Each row was made from one small tree. The marks that hang from a mark follow it in brackets, in the order of their numbers. Every link used is in the known rows. Write each row's tree.
Known rows
z429(z108(z869) z134 z212 z751): [-5.75 -5.99 -0.82  0.75 -1.93 -0.87  0.69 -1.16 -5.74  1.94  0.64 -4.12
 -1.31 -4.73  0.59 -3.55  0.04 -1.54 -0.04 -1.19  1.81  1.44]
z108(z429): [-0.79  1.51 -1.24  0.44  1.19 -0.28  0.24 -1.15  1.04 -2.39 -0.32  1.65
 -0.11  3.98 -1.26 -0.69  0.35  1.21 -2.99 -0.41  0.12  2.15]
z869(z101): [-1.32  1.17  0.46  0.56  0.23 -2.01 -1.60 -1.71  0.98 -4.01  1.69  1.03
  0.49  0.62  0.49 -2.40 -0.05  1.16 -1.42 -2.67  0.79  1.90]
z429(z108 z751): [-4.37  0.11 -0.06  1.14 -2.74 -0.62 -1.14 -0.50 -4.84  1.43  2.03 -2.50
 -1.18 -1.41  0.10  0.24  1.11 -0.54 -1.70 -3.08  1.44 -0.29]
z429(z108(z869) z134 z212): [-4.10 -5.60 -0.58  2.36 -0.05 -1.49  1.48 -1.39 -4.14  0.68 -0.44 -1.99
 -0.61 -2.79 -0.74 -5.72 -1.03 -0.52 -0.59 -0.12  0.93  3.10]
z108(z429 z869): [-0.34 -0.19 -1.97  1.57  2.92  0.17  2.00 -1.82  2.07 -3.39 -0.71  1.84
  0.65  4.25 -0.01 -2.60 -1.60  2.40 -1.79  0.11  1.88  2.11]
z101(z429 z869 z912): [-0.69 -2.34 -3.94  2.36  0.40  3.27 -3.18 -4.25 -4.78 -4.49 -0.41  1.53
  1.42  4.56  2.32 -5.16  1.74  1.28 -0.81 -1.82 -0.17 -2.01]
z429(z108): [-2.81  0.50  0.16  2.69 -0.83 -1.18 -0.44 -0.63 -3.08  0.37  0.68 -0.74
 -0.54  0.14 -1.25 -2.13 -0.02  0.43 -2.46 -2.02  0.70  1.50]
z429(z134 z751): [-3.19 -1.67 -0.39 -1.59 -0.64  0.11 -1.83 -0.28 -5.19  0.13  1.74 -3.23
 -1.41 -2.32 -0.56 -1.24  1.30 -1.42 -0.46 -2.85 -0.02 -0.83]
z429(z134): [-1.63 -1.59 -0.05 -0.07  1.30 -0.43 -1.10 -0.50 -3.41 -0.88  0.65 -1.31
 -0.67 -0.31 -1.94 -3.69  0.19 -0.33 -0.92 -1.90 -0.86  0.97]
z912(z101(z429)): [-1.58 -1.68 -0.55 -0.65  0.32  1.91 -2.47 -0.29 -0.86 -3.35 -0.58 -1.21
  0.36  2.77  0.85 -2.39  0.56  2.44 -1.02 -1.82 -1.23 -0.53]
z869(z108): [-0.40  1.10 -0.71  0.93  0.15 -1.01 -1.56 -1.76 -0.49 -0.94  0.50  0.64
  1.26 -0.11  0.01 -2.60 -1.30 -0.12 -2.19 -3.29  0.01  1.65]
z101(z429(z134 z212 z751) z869): [-3.37 -7.04 -2.27 -1.51 -2.01  2.43 -2.21 -1.80 -7.08 -0.75 -0.14 -2.39
  1.22 -1.37  1.46 -4.72  2.83 -3.26 -0.86 -1.04 -1.67 -0.43]
z101(z429(z108) z869 z912): [-2.04 -2.38 -3.75  4.46 -1.25  2.00 -3.05 -4.15 -7.44 -2.76 -0.18  0.55
  0.79  3.39  1.82 -4.68  1.72  0.56 -1.38 -2.71  1.35 -0.73]
z101(z429 z869): [-0.16 -2.46 -2.37  1.13  0.83  3.05 -1.66 -2.22 -3.14 -3.57 -0.47  1.23
  2.24  3.37  0.88 -5.19  0.75 -0.21 -1.67 -1.42 -1.13  0.08]
z912(z101(z869)): [-2.05 -0.95 -2.62  0.29  0.37  2.42 -0.89 -2.17 -0.62 -5.39 -1.51 -0.93
  1.11  2.52  2.03 -4.31 -1.10  2.97 -1.75  1.57  0.63 -1.59]
z108(z429(z212 z751)): [-3.83 -1.26 -1.07 -1.51 -2.14 -1.01  0.33 -1.11  0.05 -0.44 -0.16  0.01
  0.17  0.70  0.18  0.72  2.16 -0.63 -2.74  0.72 -0.59  1.17]
z912(z101): [-2.45  0.17 -0.65 -0.61  0.25  0.49 -1.07 -0.62  0.74 -3.20 -0.54 -1.26
 -0.66  1.28  0.69 -1.84 -0.73  3.13 -1.22 -0.11 -0.13 -0.72]
z101(z429 z869(z108) z912): [ 0.40 -1.81 -4.40  2.91  0.01  2.30 -4.24 -5.07 -4.88 -4.06 -0.26  1.46
  2.52  3.44  2.87 -4.88  0.57  0.16 -1.42 -3.60  0.72 -0.35]
z869(z101(z429)): [-0.37 -0.32 -0.08  0.68  0.09 -0.93 -3.14 -1.20 -0.29 -4.02  1.63  1.19
  0.95  1.74  0.63 -2.65  1.35  0.32 -1.03 -4.54 -0.28  2.12]

Write each row's tree
[-1.04 -0.65 -1.50  1.87 -0.65 -0.61 -4.52 -3.43 -1.87 -5.02  1.68  1.52
  0.13  2.64  2.28 -2.71  2.46  1.68 -0.32 -5.00  0.46  0.53]
z869(z101(z429 z912))
[-2.36 -3.30 -1.34  0.99 -1.91 -1.33 -3.77 -3.70 -1.10 -3.97  0.74  1.92
  0.51  1.41  2.38 -3.80  3.20  0.82 -0.29 -2.80 -1.00  1.35]
z869(z101(z429(z212) z912))
[-3.10 -5.25 -2.35 -0.83 -2.64  2.72 -1.69 -2.09 -4.10 -1.49 -0.29 -0.45
  2.33 -0.19  2.54 -3.77  2.71 -2.07 -1.45 -0.53 -1.63 -0.95]
z101(z429(z212 z751) z869)
[-0.96  0.80 -1.14  0.70 -0.93 -4.32 -1.38 -2.95  3.07 -3.77 -0.18  2.52
  1.73  0.43  0.87 -1.18 -0.04 -0.38 -3.83 -1.52  1.19  6.10]
z869(z101 z108(z429(z212)))
[-0.01 -1.93 -3.28  0.52  0.02  2.54 -3.46 -2.62 -2.22 -5.02 -1.41 -0.68
  2.93  2.22  2.92 -4.07 -1.33  1.32 -2.37 -2.05  0.44  0.14]
z912(z101(z429 z869(z108)))
[-0.95 -0.10 -3.19  0.82  0.07  1.50 -2.07 -3.12 -1.03 -5.24 -1.28 -0.69
  2.05  0.81  2.64 -3.92 -2.53  2.05 -2.74 -0.17  1.64  0.00]
z912(z101(z869(z108)))
[-0.75 -2.69 -2.56  2.82  1.48 -0.11 -2.83 -3.99 -0.53 -5.92  1.13  1.77
  0.54  2.94  3.24 -4.53  0.60  2.81  0.72 -4.21  2.37  0.26]
z108(z869(z101(z429 z912)))
[-3.99 -3.83 -0.55  2.76 -0.84 -1.21  2.11 -1.77 -0.98  0.28 -0.68 -0.35
  0.32 -1.37  0.42 -4.75 -1.34  0.61 -1.13  0.57  0.88  2.37]
z429(z108(z869) z212)
[-0.64 -5.96 -2.84  0.54 -0.37  0.97 -2.61 -2.82 -5.52 -1.59 -1.13 -0.34
  2.78 -1.00  0.71 -6.72  0.35 -3.13 -1.86 -1.88 -1.62  2.65]
z101(z429(z134 z212) z869(z108))
[-3.72 -4.96 -2.22 -1.20  0.26 -0.39  1.40 -1.66 -1.94 -0.86 -0.56 -1.49
 -0.51 -0.78  0.44 -2.45  0.64 -0.68 -1.08  0.76  1.38  1.72]
z108(z429(z134 z212 z751) z869)
[-5.18 -3.19 -0.51  1.75 -3.17 -2.85  0.14 -2.31 -1.35 -1.17  1.80 -1.48
 -0.07 -3.88  2.72 -2.33 -0.09 -0.18 -0.55 -1.74  3.20  2.11]
z429(z108(z869(z101)) z212 z751)
[-1.98 -3.81 -1.62  0.70  1.80 -2.81  1.01 -2.42  0.96 -4.82 -0.42  0.95
  0.44  0.23  0.35 -4.42 -0.50  0.53 -1.14  0.16  2.24  4.84]
z108(z429(z134 z212) z869(z101))
[-3.94 -0.91 -0.58  2.39 -1.64 -1.96 -0.77 -2.25 -2.34 -2.29  2.58 -1.62
 -0.45 -2.40  2.48 -1.23 -0.61  0.61 -0.52 -4.06  4.77  1.24]
z429(z108(z869(z101)) z751)
[-2.96 -2.35 -1.86 -1.58 -1.79 -2.15 -1.52 -1.70 -3.62  0.46  0.04 -1.73
 -0.05 -2.43 -0.14 -0.31  1.12 -2.83 -3.04 -1.53  0.53  3.14]
z869(z108(z429(z134 z212 z751)))
[-2.75 -4.47 -2.66  1.97 -0.31  2.37 -2.60 -1.39 -7.86 -3.26 -0.98 -3.61
 -0.10  1.12  0.35 -4.71  0.31  0.43 -1.93 -1.48  1.50  0.70]
z912(z101(z429(z108 z134) z869))
[-1.60 -3.15 -1.04  3.43  0.68  0.67 -0.10 -1.31 -3.31 -0.60  0.22 -0.23
  0.70  1.53  0.32 -4.20 -0.74  0.68 -0.71 -3.42  1.34  1.87]
z101(z429(z108(z869)))
[ 1.05 -1.44 -3.08  1.61  0.52  2.11 -2.81 -3.11 -3.32 -3.02 -0.47  1.28
  3.28  2.04  1.69 -4.92 -0.59 -1.14 -2.34 -3.41 -0.19  1.25]
z101(z429 z869(z108))
[-2.47 -2.34 -1.34  3.39 -1.10 -2.19 -4.90 -3.03 -7.87 -2.81  2.01 -1.34
 -1.80  0.25  0.54 -2.95  2.53 -0.23 -0.48 -6.19  2.38  2.11]
z869(z101(z429(z108 z134) z912))
[-3.23 -3.80 -1.20 -2.66 -0.88  2.01 -3.82  0.25 -5.77 -1.81  0.75 -5.16
 -1.47 -0.54  1.22 -1.02  1.80  0.05  0.01 -3.20 -0.25 -1.53]
z912(z101(z429(z134 z751)))
[-0.11 -1.59 -2.38  1.55 -0.08 -1.92 -6.49 -3.84 -5.19 -4.37  1.71 -0.35
  0.13  0.07  1.65 -3.31  1.28 -0.57 -0.24 -7.32  1.59  2.42]
z869(z101(z429(z134) z912) z108)
[-4.73 -3.55 -0.65 -0.48 -2.51  0.88 -3.57  0.23 -8.57  0.03  1.05 -6.08
 -2.25 -1.65  0.92 -0.16  1.86 -0.36 -0.69 -4.11  1.34 -0.40]
z912(z101(z429(z108 z134 z751)))
[-2.49 -1.53 -1.42  3.60 -1.52  0.21 -3.32 -2.59 -5.97 -0.62  0.77  0.01
 -0.77  2.66  0.52 -2.38  2.11  0.94 -1.10 -4.27  0.56  0.13]
z101(z429(z108) z912)
[-1.89 -3.36  0.20  0.00 -1.36 -1.63 -2.21 -1.42  0.39 -3.10  0.77  1.51
  1.47  0.02  0.97 -3.90  2.20 -0.48 -0.98 -2.49 -1.78  3.08]
z869(z101(z429(z212)))
[-4.20 -3.56 -1.03  1.61 -0.26 -0.16  0.08 -0.97 -7.09  0.92  1.47 -4.19
 -1.55 -3.14  0.36 -2.62 -0.72 -0.83 -0.16 -2.94  3.07  0.37]
z429(z108(z869) z134 z751)
[-5.31 -4.32 -0.85  1.37 -2.80 -0.82  1.23 -1.85 -2.74  1.26  0.46 -1.94
 -0.13 -3.07  1.72 -2.58 -0.04 -0.35 -0.70 -0.43  1.65  0.80]
z429(z108(z869) z212 z751)
[-2.89 -4.51 -3.19 -1.68 -0.68  3.85 -3.45 -1.26 -7.10 -3.84  0.01 -4.60
  0.10  0.24  2.68 -3.15  1.49 -0.01 -0.47 -1.87  0.64 -2.46]
z912(z101(z429(z134 z751) z869))
[-0.97 -1.43 -3.45  2.47  2.94 -1.91 -1.21 -4.35 -1.11 -6.79  0.56  1.12
 -1.16  2.89  1.26 -3.28 -0.17  2.71 -0.62 -1.97  4.57  2.15]
z108(z429(z134) z869(z101(z912)))
